Each row comes from the steps of one walk. Every step used is in the known rows, and no mark comes twice. Write the walk behind each row, first mark first.
Known rows
gopenag-lusu-sagid-dova: [-10.0  25.4   1.2   3.7 -24.2  18.1  -7.5  -9.1 -16.2  13.7  33.6 -10.8
 -13.4 -10.6  16.3  -1.9  16.6 -10.5   3.1  11.6  19.3   2.1  -1.5  -0.9
 -15.1 -19.7]
bosu-gopenag-sagid-dova-movu: [-22.2  27.7  11.2  27.9   2.6   1.2  10.4  13.8   5.2  -3.5 -24.0  12.4
  20.5  -8.7 -19.8   4.1 -17.6   0.1 -18.2  -9.6 -34.5 -12.9  -1.3   1.3
 -11.1   8.3]
lusu-gopenag: [ 11.1 -12.3  11.4 -21.4  -3.2  35.1   2.9  -7.3   3.9   0.1  -9.5  -6.1
   2.8  -5.4  10.8  17.5  10.0  -9.1  21.4  -1.2 -11.5  -0.5 -15.9  -1.5
  -3.8  -6.1]
dodek-bosu-gopenag: [ 13.9  -7.7  27.9   3.6  26.9  29.6  -3.8  -2.7 -13.6  -8.5 -10.4  -4.7
  -4.7  22.0  11.9  -8.5  15.2  -2.3 -22.6   6.1  -6.2  -5.8  -4.0  -2.1
  -6.2   5.4]
fimi-fili-movu-dova-sagid-gopenag-pivigog: [-32.1 -10.3 -57.2  -2.5 -23.1 -28.7 -20.4  10.5  -0.8   8.3   4.9  22.5
  11.8  12.6   0.0  -1.9  -6.4   7.0  19.5  -2.6   7.4  -0.6   4.6  -0.4
  17.3  11.4]
dodek-bosu-gopenag-sagid-dova-movu-fili-fimi: [  4.2  22.7  -3.0  13.0  34.6   3.5  -2.1   0.5  -5.1  -1.7 -14.4  18.3
   1.0  -4.8 -29.4 -19.6 -23.8   2.4 -28.1  -9.4  -9.7  18.1   0.1  20.6
 -15.6  31.7]
movu-fili: [ 13.3 -21.9  32.7 -13.9  22.6  18.1  17.9 -15.2   8.9   3.2   3.6 -16.0
 -32.9  -6.3   7.0 -24.9   2.3 -12.9   9.3  -2.9  -2.3   2.8 -31.1  -3.3
   6.4   2.9]
fili-movu-dova-sagid-gopenag-bosu-dodek: [ 15.4 -16.9 -21.3  20.8  12.6 -79.0  -6.2  19.6  -1.4 -16.3 -20.4  13.6
  19.5  28.6 -11.1  32.9  -0.9  15.4 -13.6   0.4  19.4  -5.0  29.0  -0.8
  15.9  -2.2]
fili-movu-dova-sagid: [ -3.4 -10.6 -18.1  -6.5   5.4 -30.7  -8.1   0.3  -2.2  16.5  -7.0  13.5
 -13.1  29.3   5.9  15.0  -1.7  -9.6   0.4  -6.1  -6.1   0.6 -38.1   5.0
   7.0   7.3]
movu-dova-sagid-gopenag: [ -3.4   2.0  -6.8 -18.6  18.4 -30.2  -7.4   0.7  23.1 -21.8   0.0 -14.4
   1.9  11.7   9.1   5.8   5.1  -6.7  12.5   3.3   8.8 -28.6   4.1  -4.5
  15.2   8.7]
gopenag-pivigog: [ -4.3 -23.4   8.4  17.7 -13.0  23.2 -18.5   3.5 -12.7   5.1   5.9   5.0
   2.6 -20.8   8.2  -3.3 -11.3 -16.4  -5.1  -3.3 -19.0   4.2 -38.9 -18.1
   9.2 -14.5]
dova-movu-fili: [ 10.6 -13.0  16.4 -10.6   2.9  12.7  18.4  -1.2   1.3   3.5  -7.7 -11.2
 -25.6  -9.8  -6.9 -11.7 -22.8   1.9  -0.3  -5.5 -27.2   0.7 -21.2   4.9
   2.7   8.6]
lusu-sagid-gopenag-bosu: [  0.6 -10.1  20.3  16.0  -2.9  23.2  11.0  -3.7   9.9 -22.1  17.0 -12.9
   8.6  -6.7  18.9  -4.4  28.9  18.8   8.8  12.3  39.7 -12.0  17.4 -18.5
   0.9 -25.8]
gopenag-sagid-dova-movu-fili: [ -8.1  18.1  11.3   5.7  10.6   7.7  13.8   1.7  10.6   9.5   2.3   3.2
  -6.9 -19.1 -15.6 -20.9 -21.7  -1.9  -5.7  -5.9 -22.3   6.6 -13.4   9.2
  -3.8  10.8]
lusu-sagid-dova-movu-fili: [-11.8  20.6  17.0  -9.4   3.8  19.6  30.3  10.4  -4.8   4.8  13.2 -11.4
 -38.0  -4.9   6.6 -23.8  -6.6  13.1   4.2  11.7  -7.8 -15.2 -20.2   5.9
  -8.3   3.3]
fimi-fili-movu-dova-sagid-gopenag: [-20.3  -4.0 -41.7 -27.1 -11.8 -19.0  -3.2   1.4  18.5   4.9  -1.9   3.3
   3.1  28.7   3.2  -6.3   9.0  11.7  24.9  -6.0  16.7 -10.4  17.4   7.2
  15.6  15.9]
gopenag-sagid-dova: [ -9.2  14.7  20.6  12.1   5.8  28.1   0.4  -7.1  14.0  12.1   7.8  -0.7
  11.0 -15.3   2.4 -10.9   8.3 -16.7  -0.9 -10.0  -5.0   3.7 -19.5  -4.7
  -2.0  -8.1]
lusu-sagid-gopenag-bosu-dodek: [ 14.8 -16.2   6.6  29.8   5.7  -1.4  10.5  18.8   2.1 -32.1   0.1  -9.7
  12.8  -0.1   6.3   9.0  20.3  24.1  -6.4  18.4  46.2 -12.7  42.4 -23.8
   1.1 -24.3]
gopenag-lusu-sagid-dova-movu-fili: [ -8.7  35.0  -2.2  -5.8 -18.9  -3.0  10.6  -3.1 -18.9  10.6  27.8  -6.9
 -33.4 -14.5  -4.2  -7.9 -12.6   1.5   3.1  17.4   1.3   1.8   9.5  11.8
 -17.6   1.2]
lusu-gopenag-sagid-dova-movu-fili-fimi: [ -0.1  16.3 -19.5 -10.7   3.7  10.1   3.9  -0.2  15.2   9.5  -7.6  16.4
   4.6 -34.3 -27.6  -1.1 -27.0  -2.0  21.3 -16.3 -15.3  22.5 -11.5  22.0
 -13.1  17.5]
fili-movu-dova: [  6.2  -7.4  -6.4   1.1  -6.5   6.4  15.2  -5.1  -8.8  18.6 -11.7   9.5
  -4.5  11.6   4.0  23.1  19.5  -0.8  -1.5  -3.8 -19.7  13.3 -53.5   6.2
   0.6  -4.7]
fimi-fili-movu-dova: [-10.1 -13.4 -26.0 -21.2 -29.9  24.6   2.4  -7.2  -4.0  29.1 -13.2   7.0
  -2.5  20.6  10.3  -5.2  26.1   1.1   8.8   2.0 -10.5  25.7 -26.0   1.5
   3.7   2.5]

Write each row's walk
[ 17.8 -29.5  13.4 -10.7  18.3  19.2   1.2 -17.0  10.8   5.2  -2.4  -7.9
 -22.8 -16.8  -1.3 -22.1  -7.4 -13.4  11.8 -18.1   2.8  15.7 -40.5   4.5
   8.2   0.8] -> movu-fili-fimi
[  2.4 -10.5  -7.7   6.5   3.5 -56.6  -4.5  -3.7  11.4 -11.6  -2.1  10.8
  17.4  21.5  -2.3  20.4   5.0   9.0  -1.8  -4.4  16.0  -3.9  12.0   5.3
  12.6  -2.6] -> fili-movu-dova-sagid-gopenag-bosu
[ -9.3  18.2  21.4  -9.1 -11.4  17.2   7.5  12.0  -5.1  13.0  -2.8 -10.7
   6.3 -10.7  -1.4  -0.4 -18.6   8.3 -10.6  -9.9 -42.1 -18.9 -17.4   7.7
   5.7  -4.5] -> sagid-dova-movu
[-19.4 -14.9 -38.8 -26.7 -13.4 -11.7 -14.9  -3.7   4.8  27.1  -8.5  13.1
  -9.4  38.8  13.2  -7.6   6.6  -9.8  11.2   3.1   2.4   9.4 -10.8   2.0
   8.5  14.0] -> fimi-fili-movu-dova-sagid
[  2.0   3.1  -9.8   8.0 -23.4  24.9 -10.1 -12.6 -20.1   8.1  25.3  -9.3
 -15.4 -12.5  17.7   7.4  17.1 -15.2   5.2  13.0  30.0  12.8  -2.6 -11.5
 -16.6 -16.9] -> gopenag-lusu-sagid
[ -3.3  14.0  32.0 -20.6   5.7   3.4  17.1   2.6   2.5  10.3   1.3 -13.5
 -21.0  -9.0  -7.1 -18.5 -23.6   7.6  -4.5  -6.5 -36.8 -15.4 -15.7  14.8
   5.3   8.6] -> sagid-dova-movu-fili
[ 12.6 -18.9  21.2  -8.7 -13.8  21.4  -8.9 -13.2  -0.1  -2.4  -5.6   0.2
  16.9  -2.7  11.4  15.4  12.9 -12.7   5.9   6.4  -5.5  11.1   4.4  -4.5
   0.1 -15.1] -> lusu-gopenag-bosu
[-13.3  29.0 -10.8  -4.1 -10.7  22.0   3.9   9.2   6.2  10.9  -8.3  15.1
  27.8 -20.9 -13.2  16.9 -13.4   0.0   9.0  -5.7 -30.6   5.7   0.6   9.8
 -14.4   5.5] -> lusu-gopenag-sagid-dova-movu
[  4.5  -6.5  -4.5   0.8   1.6  36.8   2.5 -10.6  16.0   4.9  -4.1  13.4
  15.0 -16.0   2.9  14.4   8.8 -19.1  21.7  -3.1   0.2  21.2 -10.3  -6.7
 -13.5   0.1] -> lusu-gopenag-sagid
[ 26.6 -22.7  19.2  19.0   6.3 -16.4   2.9  10.3   5.4 -25.9 -15.0 -10.7
  28.8  -3.6  -6.5   9.9   5.7  15.6 -14.3  -1.3  14.8 -13.9  42.9 -15.2
  15.0 -20.0] -> sagid-gopenag-bosu-dodek
[ 17.4   6.5   2.7   5.3   2.5   7.0 -21.5 -18.7 -27.5   1.4   2.6  -2.0
  -3.8  12.0   0.4   5.4   9.2 -18.1 -27.2  10.0   3.6  13.0  17.5  -1.4
 -17.6   6.1] -> dodek-bosu-gopenag-lusu
[  0.2  14.0 -46.3  -2.1  -9.8 -64.2 -14.0  -7.6  -0.1   3.7  11.4   4.7
   4.3  10.8 -11.6  30.2   1.3  -2.2  10.7 -12.3  16.6  -3.8   9.8  10.3
   2.3   8.0] -> fili-movu-dova-sagid-gopenag-lusu
[-16.4  37.2 -16.5   1.1 -34.3  11.6  -3.3   4.0 -23.7  16.1  24.8  -5.9
  -4.0 -18.2   2.1  14.4  -6.1   3.1  -6.9  10.1  -3.1  -4.3   5.9   3.6
 -17.2 -11.2] -> gopenag-lusu-sagid-dova-movu
[  2.5 -12.3  13.0  23.4  11.0  17.4 -19.7   5.7 -31.3  -7.7  -6.4  15.3
   3.4   6.3   4.9  -4.6  -4.3 -10.5 -27.0  10.2 -13.8   5.9 -16.5 -11.6
  -7.5   1.1] -> dodek-bosu-gopenag-pivigog
[ -4.5  26.9 -22.6  -6.2 -18.6  -3.9  -4.8  -4.2 -17.4  15.2  21.3  -5.0
 -26.2 -30.7 -13.2  -6.3 -20.7  -0.8   4.0  -0.6   8.6  13.2  -1.4  20.7
 -16.0   3.7] -> gopenag-lusu-sagid-dova-movu-fili-fimi
[ 16.1 -25.4   8.4  14.9  19.6 -50.6 -16.0  14.9  11.9 -30.5  -6.0  -9.3
  16.7  15.4  -3.7   3.2 -14.8   7.5 -12.6  -0.7  28.6 -23.8  57.4 -15.5
  19.4  -8.4] -> dova-sagid-gopenag-bosu-dodek
[ 13.8 -16.7  -2.7   5.6  16.7 -70.3 -20.0  15.1   8.9 -33.3 -21.4  -3.5
  18.4  22.8  -4.1  16.3   0.5  -2.1 -16.9  18.5  22.3 -16.4  47.8 -13.9
  19.7  -1.0] -> movu-dova-sagid-gopenag-bosu-dodek
[  1.0  -2.0  10.1   3.4   5.2  41.8  23.2   2.0  12.4 -19.2  15.5 -19.0
  -5.2 -10.2  19.8  -8.9  23.2  21.1  24.9   4.3  30.4 -26.2  -1.5 -15.7
  -2.3 -15.6] -> lusu-sagid-gopenag
[-19.3 -13.0 -28.3 -12.8 -18.2 -36.3 -13.2  -6.3  14.9  -1.0  -1.0   8.0
  18.0  31.7   5.2  -8.0  13.8  10.8   7.0  -0.1  24.6   7.7  39.2   3.8
  18.1   6.9] -> fimi-fili-movu-dova-sagid-gopenag-bosu
[ -2.8  28.9  18.1   6.4  36.9  -2.3  16.2   2.3  -5.3  -5.3 -10.4  13.6
 -10.3   8.9 -21.5 -25.5 -14.7   1.3 -28.0   5.9 -18.0   6.3   8.9  13.0
 -18.6  29.4] -> dodek-bosu-gopenag-sagid-dova-movu-fili
[  9.4 -16.5  31.1  10.2  -0.4  13.2  -0.3 -11.9  18.0 -18.3   3.7 -15.6
  23.2 -12.8   6.1  -1.3  12.4   7.4   1.2  -7.6  12.5 -11.0  19.6  -8.8
  14.0 -17.8] -> sagid-gopenag-bosu
